Every row comes from one small tree of marks. The marks that hang from a mark follow it in brackets, in alphabetical order. Every link used is in the known rows. Which tree was each row made from?
Known rows:
dege[gibin givoz sovape]: [ 15.2  13.2  12.3 -25.9 -28.4 -30.6  -5.4 -17.9  -3.0 -10.7  15.2   0.0
   1.7 -30.2 -35.1 -30.2 -67.3  18.9  40.4  27.1 -23.0 -26.9  -4.3  -6.7
 -40.5]
numov[zani[sovape[dege[givoz] momar[zokik]]]]: [ -5.7   8.4  15.5   9.1 -45.1   4.5  -4.3  -6.6   8.5  -0.3   3.5  -2.7
  15.3  18.4  -7.2 -25.7  21.7   9.3  17.2   7.6  19.1  14.0  -4.3 -16.7
  12.8]
zokik[rizis[sibam[pibasi teti]]]: [ 21.7 -65.6  39.9  45.6   0.4  16.3 -19.7  19.4 -12.6 -11.5   4.6 -21.7
  29.5  -6.0  22.3  -2.4  16.7   2.7 -35.8 -30.9  -6.5 -15.6 -13.0  -1.8
  31.2]
pibasi[sibam[rizis]]: [-20.1 -28.5  -3.1  21.2  -0.8  -8.2  -0.4  29.3   9.0  12.8 -13.4  35.9
  27.6   1.6  19.3   9.7  24.0  -1.9  13.9 -10.2   5.6  10.5 -22.6  36.9
  28.8]
dege[gibin givoz sovape[momar[zokik[rizis]]]]: [ 39.4  10.8  22.5 -33.8  -4.2 -16.4  23.1  -6.0 -12.1   2.7  29.0  -4.4
 -20.2  -2.0 -37.8 -18.0 -43.7   7.6  19.5   7.8 -26.3  -2.8   4.4 -22.3
 -53.8]
dege[gibin sovape]: [ 23.7  -2.2   6.9 -16.2 -47.1 -29.3  -8.7 -15.1   3.2  -9.1 -20.5   5.1
  25.0 -36.9 -17.8 -22.9 -42.6  -5.1  13.2  48.7  -0.1 -26.2  -8.0 -19.1
  -4.6]
givoz[dege]: [-43.8  -0.2 -16.0  28.1  16.0  20.6 -11.2  -4.3   8.3  -9.9 -35.7 -10.2
   7.4 -24.4   4.7  -2.9   6.3  -2.0 -16.0   0.8  14.9 -11.5  21.3  28.7
  26.0]
zani[sovape[momar]]: [  4.6  -5.6  12.7  23.8 -37.0 -24.6 -17.3  19.6  39.7  18.6 -18.8   7.4
  28.6  19.0   6.4 -32.4  38.5  -9.8 -43.8  21.9  54.7   1.1 -29.1   0.3
  -2.2]
gibin[dege[givoz sovape[momar[zokik[rizis]]]]]: [ 16.4   9.7 -25.2 -13.9  13.9  -9.9  11.9  13.4  -6.7  40.2  24.6  15.2
 -15.1   1.3   4.0  -5.5  -7.9   9.5  27.7  -1.0 -14.3 -30.4 -16.7  13.4
 -46.6]
sovape[dege[gibin givoz] momar[zokik[rizis]]]: [ -6.5  27.9   7.6 -32.0  38.3  14.0   9.0 -10.3 -15.6 -18.5  26.1 -15.8
 -35.7  32.2  -9.6  30.6  -1.9  -2.4   6.8 -19.2 -17.9  51.5  22.9 -15.3
   6.0]
momar[zokik[rizis[sibam[pibasi teti]]]]: [ 31.8 -55.9  42.3  -4.0  -1.3  21.0 -27.0  31.7 -10.0   8.3 -14.5  13.1
  19.3  -9.0  21.9  26.4   8.5  -8.5 -43.8 -53.1 -19.6   5.5  -3.6  -7.5
  17.6]
gibin[dege[givoz sovape[momar]]]: [ -0.2  29.2 -37.3 -10.7   4.1 -16.2   1.0   3.1   3.4  26.7  22.4  20.4
 -13.9  -4.2   2.2 -13.6 -11.1  14.1  34.2  14.6  -4.0 -38.2 -21.9  20.4
 -39.6]
sibam[rizis]: [-44.4 -42.2  -6.1   5.2  -9.9 -10.5 -12.6  17.6  11.0  11.4  -9.3  53.9
  49.4   6.0  23.8  16.6   3.5  22.7   2.6 -44.1  16.4   8.3 -17.8  36.2
  28.5]
sovape[dege[givoz] momar[zokik[rizis]]]: [-17.0  15.9  -0.3 -16.9  42.1  16.7   3.6  -3.6  -6.7  -7.4  12.9 -14.8
 -44.6  36.7   1.4  39.7  10.9   0.9  -6.5 -32.2 -13.2  48.8  20.6   0.0
   0.9]
momar[zokik[rizis]]: [ 13.2 -54.6  34.6 -21.1  -4.3  14.7 -14.2  37.1  -3.1  18.4 -37.6  23.3
  19.4 -11.6  14.3  29.0   4.3 -10.0 -43.3 -47.9  -8.6  17.2   6.4  -0.9
  10.4]
zokik[rizis[sibam[teti]]]: [  6.4 -59.5  35.3  44.2   5.1   9.9 -13.1  26.9 -10.6 -20.6 -12.0 -12.3
  28.0 -17.4  23.8  -5.0  19.2  -7.3 -38.0 -32.0  -4.9  -3.1  -8.4  -3.2
  23.8]
dege[gibin givoz sovape[momar]]: [ 20.3  29.6   8.9 -22.9 -15.2 -23.3  13.8 -20.9   0.4 -13.6  28.3  -2.0
 -15.8  -8.5 -40.3 -29.7 -45.6  13.7  27.0  28.5 -13.2 -14.6  -1.7 -13.0
 -43.6]
givoz[dege[sovape[momar[zokik[rizis]]]]]: [ -2.3 -12.5 -14.5  33.1  24.2  16.4  24.8  -4.7  -5.0  13.9 -24.4 -34.7
 -15.3  -9.7  -3.1  -3.9   7.4 -14.1 -16.5  10.3   2.6 -11.9  26.7   3.6
 -14.0]
sibam[teti]: [-15.0 -23.2  16.9   2.0 -36.4  -5.2 -42.3  13.8  13.4 -35.7 -10.7  19.2
  42.4 -40.8   9.1  -2.2  -5.6  12.1 -26.8 -23.2  12.3 -30.3 -13.4  21.6
  41.7]
givoz[dege[gibin sovape[momar[zokik]]]]: [  0.8  19.0 -13.5   7.6  12.8  10.6  22.4 -17.0  -4.8  -1.7 -17.0 -21.8
  -7.9 -17.8 -14.6 -13.6  -9.4 -15.1   0.9  29.1   0.6 -10.9  24.8  -6.0
  -6.8]
dege[gibin sovape[momar]]: [ 27.4  13.1   5.0 -15.3 -32.7 -21.6  11.3 -17.9   5.5 -11.7  -6.0   3.8
   8.2 -14.0 -21.8 -22.0 -21.5 -10.7  -0.7  48.1  10.1 -12.1  -5.7 -25.8
  -9.1]

Which tree is each row?
[-12.5 -35.1   3.9  25.3  -6.8 -10.4  -4.6  31.7   2.5  -1.6   6.7  30.7
  38.0 -13.4  17.6   5.3  20.9   4.8  12.6 -21.7  -0.5  -8.2 -29.2  38.5
  37.1]
pibasi[sibam[rizis teti]]
[ -6.9  21.5 -18.5  20.5  10.5   6.9  20.7 -21.7  -2.6  -8.5 -14.3 -28.1
  -5.5 -19.6 -16.5 -20.9  -8.5 -11.0   2.8  38.7   7.6 -15.9  21.1  -2.1
  -2.6]
givoz[dege[gibin sovape[momar]]]
[-17.8  51.9  -1.5 -44.3  28.9   8.7  -6.2 -19.4  -2.1 -27.1  19.6   0.6
 -38.0  26.0  -9.9  31.2  -7.0  -0.3  11.0 -10.7 -12.2  49.1  18.8 -10.7
  10.2]
sovape[dege[gibin givoz] momar[zokik]]
[-15.8  18.1   2.1  -6.5  50.1  17.4  -0.3  -4.4  -6.7 -15.1  15.7 -14.8
 -49.5  37.0   9.4  35.8  16.0  -5.7  -7.5 -34.1 -17.3  53.0  18.7  -7.3
  -2.2]
sovape[dege[givoz] momar[zokik[rizis[sibam]]]]
[ -2.9  17.4 -35.9 -12.6  -5.6 -19.8 -12.0   3.3   3.0  31.8  14.6  21.1
  -1.8 -20.8   5.2 -13.4 -25.6  18.3  43.2  13.2 -11.3 -49.0 -24.5  25.0
 -36.2]
gibin[dege[givoz sovape]]
[ -8.9   8.2 -15.5  19.6   1.1   2.2   9.7 -21.3  -5.0  -6.1 -23.3 -24.7
   7.2 -34.7 -14.0 -22.1 -23.5  -8.0  13.1  38.6  -0.3 -26.4  20.7   2.1
   0.5]
givoz[dege[gibin sovape]]
[-11.2   8.7  -1.4  -0.5  35.0  19.6  -2.5  -3.0  -3.4 -13.7 -10.2 -13.7
 -31.3  32.8  20.5  42.0  32.3 -22.2 -26.7 -18.7  -0.8  52.4  16.3 -16.7
  22.5]
sovape[dege momar[zokik[rizis[sibam]]]]
[  5.5  18.0 -39.5  -5.0 -10.0 -14.8  -1.1   5.4   6.6  29.0  -1.9  22.5
   3.8  -8.3  15.1  -7.7   8.0  -2.4  14.4  28.8  11.7 -38.3 -24.1  12.2
 -16.0]
gibin[dege[sovape[momar]]]
[ 14.6 -26.1  31.6  19.3 -54.6   9.3   9.1  14.0   7.1  13.1  -8.5   4.7
  35.6  13.3  -4.3 -35.7  37.8   1.7  -9.3   0.4  30.0   6.9 -10.8 -21.4
  15.8]
numov[zani[sovape[momar[zokik[rizis]]]]]
[ 15.6  13.4 -25.3  -4.3  20.9  -7.6   8.3  13.5  -9.1  34.7  27.1  12.9
 -20.5  -1.2  10.1  -8.4  -3.2   4.8  25.4  -2.2 -19.3 -26.9 -19.3   6.3
 -48.4]
gibin[dege[givoz sovape[momar[zokik[rizis[sibam]]]]]]
[-13.0   3.1 -22.3  22.3  16.2  12.5  15.5 -11.8   4.5   8.5 -27.9 -22.7
 -15.2 -13.5  -3.1  -4.2   3.5 -12.5 -13.9  13.9   5.8 -13.7  23.8   8.7
 -11.3]
givoz[dege[sovape[momar[zokik]]]]
[-19.1   7.4 -26.0  37.0  13.5   8.6  14.8 -16.1   6.7   2.7 -25.5 -29.8
 -13.5 -14.3  -5.3 -14.6   4.8  -8.4 -10.0  25.1  13.5 -19.6  21.5  11.0
  -8.7]
givoz[dege[sovape[momar]]]
[ 30.7  25.9  15.5 -41.8 -11.9 -18.4  12.5 -11.7  -3.9  -4.7  24.4   6.4
 -20.5  -7.9 -38.2 -16.8 -47.6   7.7  22.4  12.7 -23.7  -4.3   2.8 -19.0
 -52.2]
dege[gibin givoz sovape[momar[zokik]]]
[-30.4  45.9 -13.7 -14.2  10.4   3.2  -7.5 -28.3   5.9 -38.7  -1.2  -9.5
 -13.3  22.6  -0.5  19.3  12.1  -9.6  -1.3  24.9  17.9  37.4  11.4 -11.2
  44.7]
sovape[dege[gibin] momar]
[ -4.2  33.6   8.8 -21.9  47.8  15.9   6.3 -11.9 -17.1 -25.7  26.9 -18.0
 -40.5  33.9  -2.9  27.3   3.4  -7.8   5.8 -19.1 -22.9  54.7  20.0 -21.5
   2.8]
sovape[dege[gibin givoz] momar[zokik[rizis[sibam]]]]
[-44.7  43.5 -18.1  -3.5  27.1   4.2 -11.3 -23.6  12.7 -28.8  11.9 -12.5
 -41.1  28.8  -1.4  22.6   8.1   9.4   6.4  -4.8   8.2  33.1  12.9  12.3
  13.0]
sovape[dege[givoz] momar]
[ -1.0  17.0   4.2 -25.7  24.6  15.5   8.4  -9.0 -10.9 -17.1  -0.6 -11.6
 -19.4  27.8   3.9  36.2  14.2 -18.3 -13.4  -3.7  -1.9  53.0  20.5 -23.7
  29.9]
sovape[dege[gibin] momar[zokik[rizis]]]
[ -0.6 -63.9  11.9  12.3 -32.1   4.3 -30.2   9.1  -0.2   7.5  50.9  29.5
  70.0  11.5  20.9  20.8  -5.3  51.6   7.0 -59.0   4.4 -44.7 -33.2  42.3
  52.8]
sibam[pibasi rizis teti]
[ 29.5 -25.4   4.7  -1.9 -19.2 -10.6  12.3   4.5   6.2  17.7 -25.1   1.0
  -5.7  -1.7  -2.4   1.4   0.5 -12.7 -28.3   8.9   5.0  -6.5  -0.7 -14.3
 -24.8]
dege[sovape[momar[zokik[rizis]]]]
[  6.0 -10.1  22.6  31.1 -37.6  10.9   1.9  -0.8  -0.9   1.1  -4.2 -16.0
  20.0  20.3   7.0 -26.6  40.1  -5.2   4.4   8.1  19.1  21.1  -6.3 -31.5
  20.1]
numov[zani[sovape[dege momar[zokik[rizis[sibam]]]]]]
[ 20.4  -0.6 -28.1  -8.5   1.0  -7.4   9.3  16.1  -3.4  41.0   0.5  17.3
   1.8  -2.6  17.2   0.0  10.5  -6.1   8.3  13.6   1.1 -30.0 -19.0   2.9
 -21.7]
gibin[dege[sovape[momar[zokik[rizis]]]]]
